Every row comes from one small tree of marks. The marks that hang from a mark follow it in brackets, in alphabetical order. Every link used is in the known rows. Which tree was each row made from?
Known rows
zofa{mimep}: [ 2.41  0.60  4.18 -2.42  0.51  0.18  3.25 -0.75 -1.11  0.96 -1.07 -1.09
 -4.35  0.55 -0.59  2.65 -5.29]
zofa{duzu{tesano{paroz}} mimep{rokez}}: [ 1.64  1.03  3.48 -5.68 -0.52  0.48  3.71  0.92 -1.88  1.70 -1.12 -1.28
 -7.94  4.23  0.75  3.82 -5.64]
mimep{rokez}: [ 0.19  1.73  4.11 -3.31  1.40 -0.96  3.16 -0.77 -0.44  1.00 -0.15  0.42
 -4.50  1.57  0.06  2.51 -6.10]
zofa{duzu mimep{rokez}}: [ 2.85  2.01  4.46 -3.49  0.08 -0.62  4.34 -0.69 -0.87  1.20  0.02 -0.74
 -6.00  2.38  0.30  3.57 -5.97]
zofa{duzu{tesano{paroz sutub tepiv}} mimep{rokez}}: [ 2.01  1.25  4.19 -6.46 -0.90  0.62  3.52  0.22 -1.99  0.14 -0.92 -0.46
 -5.97  5.30  0.82  5.24 -3.46]
rokez{mimep{zofa{duzu{tesano}}}}: [ 0.83  2.03  6.25 -5.43  0.83  0.60  4.87 -0.71 -2.27  2.73 -0.23 -0.57
 -7.56  4.47  0.81  3.79 -4.01]
rokez{mimep}: [ 1.25  0.92  5.22 -2.41  1.15 -0.32  3.49 -1.29 -1.59  1.60 -0.84 -0.94
 -4.54  1.61 -0.24  2.84 -5.10]
zofa{duzu{tesano{paroz sutub tepiv}} mimep}: [ 2.44  0.60  4.43 -5.90 -1.44  1.27  3.13 -0.30 -2.36  0.63 -1.37 -1.08
 -4.91  4.58  0.70  4.51 -2.43]
duzu{tesano{paroz sutub tepiv}}: [-0.35  0.24  3.88 -5.78  0.01  0.94  2.11 -0.32 -1.93  0.53 -1.57  0.39
 -3.32  3.81  0.25  3.48 -2.48]
tepiv{tesano{duzu paroz sutub}}: [ 0.87  0.17  2.31 -6.59 -2.28  0.68  2.68 -1.31 -1.81  1.96 -0.10 -0.77
 -2.93  2.77  2.63  2.30 -2.16]
paroz{tesano}: [ 1.45  0.87  4.36 -3.64  0.10 -0.28  1.85  0.35 -1.13  1.64  0.13  0.99
 -4.69  1.29  0.13  1.62 -3.78]
tesano{paroz sutub}: [ 1.47  0.30  3.96 -3.47 -0.22 -0.75  2.88 -1.18 -0.87  1.19 -0.51 -1.15
 -2.36  2.41  0.17  2.04 -3.72]
zofa{duzu{tesano} mimep}: [ 2.41  1.73  4.57 -4.07 -0.96  1.67  3.26 -0.10 -2.03  1.67 -1.14 -1.53
 -6.53  1.95  0.53  3.59 -4.81]
zofa{duzu{tesano{tepiv}} mimep{rokez}}: [ 1.36  1.96  4.56 -5.80  0.11  1.07  3.67 -0.02 -1.99  0.52 -0.96  0.60
 -7.05  3.69  0.53  5.00 -4.80]
tesano{duzu sutub tepiv}: [ 1.66  2.04  3.90 -5.26 -0.68 -0.15  2.82 -2.21 -1.85  1.32 -0.01 -0.41
 -1.32  2.21  1.03  3.40 -2.22]
rokez{mimep{zofa{duzu}}}: [ 2.45  1.73  6.32 -4.39  1.31 -1.19  5.38 -1.85 -1.68  2.68  0.43 -0.59
 -5.99  3.92  0.38  2.93 -4.19]
zofa{duzu{tesano} mimep{rokez}}: [ 1.69  2.30  4.44 -4.54 -0.38  1.12  3.63  0.53 -1.52  1.16 -0.70 -0.75
 -7.61  2.62  0.82  4.45 -5.88]
zofa{duzu{tesano{paroz tepiv}}}: [ 0.28  0.55  3.93 -6.49 -0.23  0.56  2.55 -0.64 -2.48  2.15 -1.19  0.42
 -5.81  4.59  0.86  2.53 -3.08]

Write each row's tree
[-0.25  1.66  4.96 -4.60  0.25  1.56  2.11 -0.80 -1.55  0.11 -1.27  0.69
 -2.99  2.07  0.28  4.04 -2.69]
duzu{tesano{sutub tepiv}}
[ 0.42  1.71  6.44 -6.49  1.34  0.53  4.67 -1.18 -2.70  2.18 -0.47  0.88
 -7.01  5.47  0.64  4.28 -3.07]
rokez{mimep{zofa{duzu{tesano{tepiv}}}}}
[ 0.14  2.61  5.08 -6.28  1.12  0.08  4.39 -0.15 -1.07  2.22  0.32  0.92
 -7.59  4.46  0.88  3.56 -5.00]
mimep{rokez zofa{duzu{tesano}}}
[ 2.26  1.85  3.91 -6.19 -1.42 -0.04  1.67 -0.47 -2.18  1.32  0.81  0.75
 -2.30  2.66  1.37  3.27 -1.08]
paroz{tesano{duzu sutub tepiv}}
[ 0.36  0.56  3.82 -4.62 -0.63  0.97  2.04  0.25 -1.43  1.23 -1.34 -1.26
 -3.80  2.78  0.42  2.91 -3.51]
duzu{tesano{paroz sutub}}
[ 0.94  0.40  5.28 -6.59  0.73  0.01  4.83  0.00 -2.64  3.24 -0.74 -1.00
 -7.94  6.03  0.89  3.02 -3.83]
rokez{mimep{zofa{duzu{tesano{paroz}}}}}
[ 0.95  0.02  4.17 -4.64  0.38 -0.78  2.75 -1.56 -1.45  0.46 -0.83  0.28
 -2.09  3.35  0.02  2.65 -2.63]
tesano{paroz sutub tepiv}
[ 1.70  1.11  5.90 -6.31 -0.18  0.13  4.92 -0.42 -2.32  2.41 -0.37 -1.56
 -6.16  6.15  0.98  4.11 -2.85]
rokez{mimep{zofa{duzu{tesano{paroz sutub}}}}}
[ 0.36 -0.48  3.41 -5.00 -1.24  0.73  2.59 -1.27 -1.06  0.43 -0.64  0.20
 -3.05  2.46  1.45  2.16 -2.83]
tepiv{tesano{paroz sutub}}
[ 1.35  2.33  5.25 -5.16  1.53 -1.79  5.01 -1.34 -0.53  2.26  1.00  0.94
 -6.08  4.03  0.48  2.83 -5.20]
mimep{rokez zofa{duzu}}
[ 1.91  2.63  5.26 -5.39 -0.76  1.23  3.49 -0.29 -1.66 -0.19 -0.66 -0.02
 -5.45  3.89  0.68  5.91 -3.73]
zofa{duzu{tesano{sutub tepiv}} mimep{rokez}}
[ 1.31  2.38  7.08 -6.25  0.39  0.68  4.62 -1.49 -2.34  1.23 -0.38  0.19
 -5.40  5.52  0.73  5.22 -1.81]
rokez{mimep{zofa{duzu{tesano{sutub tepiv}}}}}
[ 1.39  1.37  3.31 -6.65 -0.51 -0.16  1.75 -0.08 -2.38  2.06  0.43  1.38
 -4.07  2.65  1.24  2.30 -2.17]
paroz{tesano{duzu tepiv}}
[ 0.48  1.99  5.22 -5.78  0.51  0.54  4.10 -0.52 -1.54  2.70 -0.21  0.20
 -6.56  3.58  0.76  2.80 -3.84]
mimep{zofa{duzu{tesano}}}
[ 1.00  0.22  2.24 -6.51  0.10 -0.81  2.76 -1.21 -2.44  2.79 -0.74 -0.16
 -3.31  3.64  1.09  1.80 -3.14]
tesano{duzu paroz tepiv}
[ 2.28  1.48  4.10 -5.35 -1.46  0.66  3.60  0.50 -1.51  0.73 -0.78 -1.69
 -6.33  4.39  1.00  4.82 -4.58]
zofa{duzu{tesano{paroz sutub}} mimep{rokez}}
[ 0.07  1.25  4.22 -7.44  0.90 -0.52  4.54  0.50 -1.46  2.63 -0.03  0.53
 -7.96  6.06  1.19  2.95 -4.80]
mimep{rokez zofa{duzu{tesano{paroz}}}}
[ 0.22  0.38  4.55 -7.99  0.84  0.05  3.90 -0.49 -2.39  2.52 -0.76  1.30
 -6.65  6.11  0.85  2.66 -2.57]
mimep{zofa{duzu{tesano{paroz tepiv}}}}
